What can hang from each mark
dapi: damov luzef tamo
zudeb: ferem mena
damov: dapi
mena: dapi mekuf tepoz
mekuf: regi voza
fuve: tepoz
tepoz: fuve
rilu: nusota
nusota: mena rilu zavu
tamo: dapi

Every row comes from one small tree of marks. The marks that hang from a mark follow it in brackets, in alphabetical order. Every link used is in the known rows. Which tree was each row made from?
In the rows, 128 means zero.
Known rows
fuve[tepoz]: [143 161 142  80 170 137 156 111 139 110 112 123  76 162 154 141 105 140
 113  75 121 108 140 125 133 126 155  94 137 143 149 113 152 160 109 107
 126 179 155 116 156 139]
mena[dapi[tamo] tepoz[fuve]]: [169  97 115 124 145 136 109  56 132 164 110 110  83 119 177  81 124  97
 123 120 175 190  95 122 125 117 137 103 153 120  33 133  80 170 154 172
 110  98 128 138 112 108]
tamo[dapi[luzef]]: [154 118 153  54 121 157 136  82 148 109 148 135  79 102 159 167 112 130
  97 161 120 166 105 150 122 147 154 135 133 123 131 135 162 140 136 160
 120 133 189 115 111 173]
dapi[damov tamo]: [173 142 101 109  82 151  92  80 101 143 137 135  60 130 167 119 130 114
 106 101 134 134 127 216 114 130 128 133 168  92 121 130 137 175 175 102
 146 127 113 137 128 131]
rilu[nusota[zavu]]: [143 129 161  89 127 119 136 135 114 114 128 120 112 139  90 104 116 162
 131  83 111 133  96 102 107 129 175 107 136 139 157 130 153 177 102 106
 134 191 152 100 159 127]
nusota[mena rilu zavu]: [118 140 111  97 136 125 123 147 135 110 167 130 160 126 122 112 156 132
  92 135 149 124 141  53  45 143 146 116 110 121 161 116 189 147 107  95
 157 147  99 122 135 118]
dapi[damov luzef tamo]: [166 131 113  84  91 150 106  63 123 126 142 162  53 127 172 172 127 116
 110 125 124 145 151 239 134 146 119 151 151  67 114 144 144 192 164 131
 162  83 131 139 115 174]
mekuf[regi voza]: [115 173 188 136 128 124 110 144 113 151 132 131  88 138 130 142 145  97
  72  79  89 114 126 126 122 135 179 123 123 158 160 134 133 135 122 131
  79 187 160  91 169 128]
zudeb[mena[dapi[damov]]]: [115 120 120 139 156 158  80 141 100 156  94 112 157 103 162 110 139 112
 128 112 112 114 126 206 134 174 138 160 134 110 160 116 127 141 187 147
 154 159 125 169 150 125]
nusota[mena[mekuf tepoz] rilu zavu]: [115 149 161 138 119 128 151 149 150 108 152 135 159 150  93 114 132 143
 113 146 173 110 143  44 102 114  94 115 134 132 160 109 150  97  99  77
 103  86  81 103 106 117]
zudeb[mena[dapi tepoz[fuve]]]: [109 105 169 129 208 143 123 122 139 164  75  92 162 122 162  90 122  95
 127 124 151 157  93  95 123 166 135 124 145 142  66 120  98 121 135 173
 102 118 142 159 134 114]
dapi[luzef tamo]: [157 126 110  65 120 136 127  64 141 116 151 155  93 142 168 145 124 113
 104 129 121 153 134 166 117 127 124 127 135  96  94 154 137 176 128 157
 153 107 149 127 114 174]
dapi[luzef]: [145 137 136  61 151 138 144  94 149 121 126 142  98 149 152 177 113 124
 104 122 116 132 126 124 116 152 146 131 140 113 120 130 151 176 124 147
 136 124 155 116 132 169]
tamo[dapi]: [164 128 160  82 117 158 129 102 130 120 151 108  90 107 156 120 114 130
  97 133 127 158  86 141 110 146 162 120 157 147 135 121 145 127 147 133
 100 171 165 113 128 134]
zudeb[ferem mena[mekuf tepoz[fuve]]]: [ 67 138 175 136 158 141 153 131 125 137 116 102 121 158 121 117 119 121
 152 141 148 126  90 128 158 118  91 119 165 138  50 134  82  48 110 129
  77  32 119 154 115 126]
zudeb[ferem mena]: [ 69 127 132  98 149 148 116 150 115 125 131 111 147 152 133 126 143 111
 131 113  94  92  93 152  96 145 120 131 111 151 107 130 117 104 124 136
 141 111 147 145 147 141]
zudeb[mena]: [115 142 154  87 174 140 130 151 115 137 109 105 173 155 152 116 121 113
 107 115 108 113 107 124 104 174 138 126 139 148 141 119 149 120 114 128
 123 161 146 140 144 140]
zudeb[mena[mekuf]]: [109 156 158 117 169 133 143 166 105 129 119 108 183 154 142 122 111 130
 120 138 120 125 121 129 158 138 105 137 163 120 146 124 133  77 127 126
  95 129 125 143 130 142]
rilu[nusota[mena zavu]]: [149 116 122 123 104 103 148 141 123  92 135 120 144 132  84 119 122 151
 150 109 104 129 137  99  95 138 158 108 108 154 146 124 167 163  87  96
 158 177 133 100 152 114]
zudeb[ferem mena[mekuf[voza]]]: [ 47 155 154 137 127 146 109 160 106 106 118 111 148 131  84 109 157 121
 145 128  93 104 125 173 192  93  97 156 122 153 129 146 106  39 116 139
  86 100 149 129 140 135]
zudeb[ferem mena[tepoz]]: [ 80 118 167  95 122 155 142 129 136 130 113 110 132 156 114 125 135 100
 143 106 108  77  91 144  93 148 103 122 125 169  93 114 100  95 121 121
 110  75 149 130 134 134]
damov[dapi[tamo]]: [154 133  88  85  91 111 109  83 113 136 135 174  90 159 163 119 128 119
 120  99 121 136 100 141  86 120 130 131 129 126 101 137 121 155 146 136
 155 112 131 140 107 115]
tamo[dapi[damov luzef]]: [162 123 155  81  93 172 121  81 140 119 135 149  43  95 162 191 117 137
  99 150 123 155 126 228 134 163 148 159 147  97 151 125 169 155 170 134
 140 121 165 132 119 174]
zudeb[ferem mena[dapi mekuf[voza]]]: [ 44 129 127 165 146 146  75 162 105 115 104 107 164 101  88  79 167 115
 151 130  98 115 124 182 202  72 103 167 104 140 127 151  76  56 146 182
 101 121 154 148 148 121]
damov[dapi[luzef]]: [131 139 119  49 128 111 135 100 139 133 111 186  86 158 156 194 118 131
 129 113 101 133 112 114  93 143 148 142 107 107 127 129 141 166 131 160
 161  90 163 139 116 151]
rilu[nusota[mena[tepoz]]]: [176  99 130 123  99 129 201 102 166 141 107 131 110 148 102 163  93 126
 153 110 109 107 135 104 118 163 122 104 136 176  94 106 136 144  87  78
 126 133 145  92 120 118]
rilu[nusota[mena[dapi] zavu]]: [151  97  97 153 129  97 109 146 122 101 135 122 154  98  97  90 136 149
 160 112 110 143 136 110 110 117 168 118  86 139 149 134 136 177 113 137
 167 197 135 114 151  96]
damov[dapi]: [140 147 118  65 122 113 124 118 118 139 118 159  96 165 155 143 120 130
 121  88 113 124  88  96  84 143 155 127 123 138 135 113 131 155 137 118
 143 130 140 130 127 112]
nusota[mena[dapi] rilu zavu]: [115 118  81 129 150 125  84 147 129 110 148 129 182  99 136  83 167 135
 106 138 154 137 132  60  60 125 149 125  91 123 160 122 154 164 130 137
 176 163 107 142 136 103]
mena[dapi[damov luzef]]: [143 120 111 102 138 153  92  98 131 146  98 142  74  98 170 167 136 123
 127 121 125 145 143 216 144 148 146 160 131  77 143 127 134 198 184 168
 170 121 144 148 135 153]
mena[dapi]: [143 121 106 108 165 137  97 118 122 153 115 105 126 121 161  99 130 121
 111 101 126 146 109 115 118 127 160 119 132 129 123 122 106 181 163 166
 134 173 143 124 143 119]

Write each row's tree
[106 130  94 153 145 114  91 166 119 117 162 128 183 104 120  83 156 149
 115 156 172 137 144  64 115  91 119 135 105 102 172 132 144 119 137 132
 146 137  80 146 119 109]
nusota[mena[dapi mekuf] rilu zavu]
[112 137 134 121 149 131  93 115 141 117  98 129 103  94 115 133 138 126
 124 142 113 154 157 156 221  78 132 165 122 107 145 150 114 133 144 198
  98 137 163 121 130 153]
mena[dapi[luzef] mekuf[voza]]
[110 162 119 128 135 117 125 166 124 104 174 133 172 135 114 119 140 156
  99 160 159 128 147  52  98 106 113 124 131 110 170 130 175 101 110  84
 139 126  76 130 115 119]
nusota[mena[mekuf] rilu zavu]
[122 130 155 108 116 136 148 129 158 110 148 134 157 142 102 118 143 124
  95 126 160  98 135  40  45 147 126 109 115 152 143 105 164 142 101  81
 132 112 107 100 120 113]
nusota[mena[tepoz] rilu zavu]
[ 67 100 102 122 152 144  80 148 111 131 124 107 172 113 144  90 157 106
 141 114 103 111  98 163 112 125 130 141  98 138 105 133  87 120 157 178
 155 122 153 163 149 124]
zudeb[ferem mena[dapi]]
[132 128  56 147 145 133 117 145 133 143 150 137 163 101 158 112 136 141
 103 167 162 136 144  85 146 115 109 137 130  98 136 124 139 109 147 128
 145 137  95 159 103 126]
nusota[mena[dapi mekuf] rilu]
[145  80 134 154 105 107 140 126 152 113 109 116 142 112  67  97 123 138
 175  99 125 120 128  96 103 124 143 117 100 162 134 117 124 165 111 124
 144 163 130  95 138  93]
rilu[nusota[mena[dapi tepoz] zavu]]
[ 91 166 146 143 121 120 115 155 122  93 145 129 163 117  74 104 167 147
  98 148 134 126 167  68 138  90 120 142 110 133 175 132 177  90 103  96
 108 139 109 113 129 119]
nusota[mena[mekuf[voza]] rilu zavu]
[110 145 201 134 185 138 166 137 125 152  97  96 145 157 141 122 103 118
 127 154 155 146 103  93 160 147  99 119 184 129  80 119 109  65 113 124
  58  77 120 151 117 134]
zudeb[mena[mekuf tepoz[fuve]]]
[119 178 164 195 108  69 130 190  90 103 184 128 152 156 118 122 133 125
 117 135 126 122 155 104  97  91 139 102 103 125 182 136 143 106 103 114
  98 135  72  96 143 106]
nusota[mena[mekuf[regi]] zavu]
[136 150  81 120 138 135 149 138 135 130 160 139 148 138 149 146 124 145
  92 169 152 131 148  68 140 128  97 130 153 107 136 118 163  90 117  83
 132 118  91 147 101 140]
nusota[mena[mekuf] rilu]
[178  94 135 131 136 121 203  86 161 150 103 117  88 147 115 152  93 132
 149 128 131 152 122  88 129 169 135 103 156 156  39 117 136 142  80  86
 113 119 145 112 121 120]
rilu[nusota[mena[tepoz[fuve]]]]
[136 142 112 152 118  94  85 115 104 128 171 165 108 122 184 140 127 106
 105 148 132 160 138 186 171  69 116 129 124  62 132 178  82 137 159 210
 123 114 117 143 110 164]
mena[dapi[luzef tamo] mekuf[regi]]
[ 53 171 172 169 141 116 117 191  83 129 171 130 149 161 137 141 137 109
 122 136 107  80 100 167 136 104 106 118 121 127 146 151  89  48 126 140
  96 106 123 143 141 142]
zudeb[ferem mena[mekuf[regi]]]
[143  83  98 122 122  91 125 122 141  91 125 148 150  96  93 131 135 145
 165 134 105 149 156 125 125 119 153 133  75 111 141 147 146 187 104 168
 188 159 159 121 137 145]
rilu[nusota[mena[dapi[luzef]] zavu]]
[176 121 135 150  91 121 203 119 152 129 115 127 117 152  89 169  85 144
 167 134 115 116 144 110 178 130  90 113 164 155 112 114 117  95  95  76
  91 115 121  93 100 127]
rilu[nusota[mena[mekuf tepoz]]]
[122 127 163 111 162 130 150 115 155 132 141 126 129 133 122 113 141 132
 103 142 189 144 123  25  55 155 133 101 123 130  85 108 172 138  89  88
 123  89 103 128 117 112]
nusota[mena[tepoz[fuve]] rilu zavu]
[177 116 135 155 130 111 210 102 148 141 106 118  96 144 111 147  81 148
 162 157 146 159 129  88 183 129 108 108 173 141  59 121 122 100  85  85
  91  94 112 116 104 123]
rilu[nusota[mena[mekuf tepoz[fuve]]]]
[142 126 171 158  83 101 182 139 137  99 130 123 131 147  51 126 100 155
 176 126 126 123 140  96 131 106 110 110 135 162 145 117 134 108  87  77
  99 116 113  86 120 107]
rilu[nusota[mena[mekuf tepoz] zavu]]
[161 144 169 192  80  92 196 144 132 146 148 139 110 158 102 185  90 130
 145 126 115 100 137 116 158 126 109 100 144 152 134 129 109  80  91  82
  83 135 113  95 114 128]
rilu[nusota[mena[mekuf[regi] tepoz]]]
[157 131  89 209 116  79 136 163 110 144 157 134 134 114 140 148 116 135
 143 133 107 129 143 141 184 105 139 116 112 117 147 149 101 105 122 142
 131 186 114 125 133 119]
rilu[nusota[mena[dapi mekuf[regi]]]]
[135 156 142 190  87  92 159 156 116 128 141 140 113 123  87 161 123 126
 127 128  80 114 163 144 210 109 130 132 116 157 163 146 132  78  86 102
  91 177 143  93 145 128]
rilu[nusota[mena[mekuf[regi voza]]]]
[ 63 144 134 127 143 140 125 165 103 117 134 111 154 150 125 122 131 135
 148 136 105 101 110 144 151 108  87 135 137 133 119 134 102  63 127 128
 114  92 123 150 128 142]
zudeb[ferem mena[mekuf]]
[ 68 114 149 158 134 142 108 149 127 134 113 106 162 132 111 104 135 122
 167 130 132  98 101 158 160  96  83 137 128 146 101 129  58  62 155 168
  95  67 124 148 115 118]
zudeb[ferem mena[dapi mekuf tepoz]]
[168  76  96 146 106 130 164 104 156 145  92 121 124 111 110 132 108 127
 167 111 117 120 131 122 130 150 132 124 121 169  94 113 109 156 116 126
 137 157 144 113 124 111]
rilu[nusota[mena[dapi tepoz]]]
[130 157 159 191 104  61 149 186 102 104 180 141 137 143  84 139 119 148
 141 125 105 123 143 112 133  93 148 106 116 126 183 144 137 102  77  98
 118 165 107  98 145 110]
rilu[nusota[mena[mekuf[regi]] zavu]]
[112 115 159 147 132 164  99 133 118 160  68 109 144 113 139 120 133 101
 144 101 125 101 122 191 122 177 117 151 146 133 142 107 112 131 186 137
 123 127 129 154 140 125]
zudeb[mena[dapi[damov] tepoz]]
[132 120  96 157 127 138 137 127 160 153 131 135 160 116 134 127 126 125
 117 165 176 117 143  71 145 121  86 131 138 122 117 116 116  99 150 118
 116 103  93 140  92 117]
nusota[mena[dapi mekuf tepoz] rilu]
[162 104 122 117  73 149 101  48 146 150 101 155  60 106 160 141 130  98
 134 121 146 137 141 252 141 135 111 151 137  80 101 135 100 188 187 164
 154  72 135 136 103 158]
mena[dapi[damov luzef tamo] tepoz]
[118 116  95 156 124 140  71 146 118 123 138 136 147  86 139 103 173 138
 106 137 165 124 154 133  77 137 145 145 101  91 178 117 164 174 171 110
 192 152  78 150 135 104]
nusota[mena[dapi[damov]] rilu zavu]
[174  86  54 146 128 113 137 121 139 137 117 127 144 105 134 126 119 137
 150 124 106 141 140 128 137 146 157 129 108 140 112 133 126 164 124 136
 170 193 151 125 136 112]
rilu[nusota[mena[dapi]]]
[128 124 155 187 115 103 125 153 129 102 127 108 160 126  85  74 137 133
 165 133 153 138 154  96 115  84 114 117 105 147 146 118 105 119 132 138
  98 103  85  95 121  89]
nusota[mena[dapi mekuf tepoz] zavu]
[171 109  63 191  94 123 128 134 111 138 111 139 109  94 128 143 113 159
 178 136 120 135 170 211 202 117 115 154 142  93 141 132 119 125 169 107
 152 152 102 148 123 112]
rilu[nusota[mena[dapi[damov] mekuf]]]
[ 65  88 140 102 140 152 119 110 156 128 100 139 145 127 120 133 145  98
 160 130 115  99 116 172 119 132 101 141  84 136  84 138  81 121 136 202
 144  59 177 142 119 159]
zudeb[ferem mena[dapi[luzef] tepoz]]
[143 113  42 142 123 158  91 126 133 156 130 143 130  87 178 136 152 124
 102 141 153 124 154 158 110 163 130 151 126  90 152 114 156 156 177 102
 186 149  97 165 124 120]
nusota[mena[dapi[damov]] rilu]
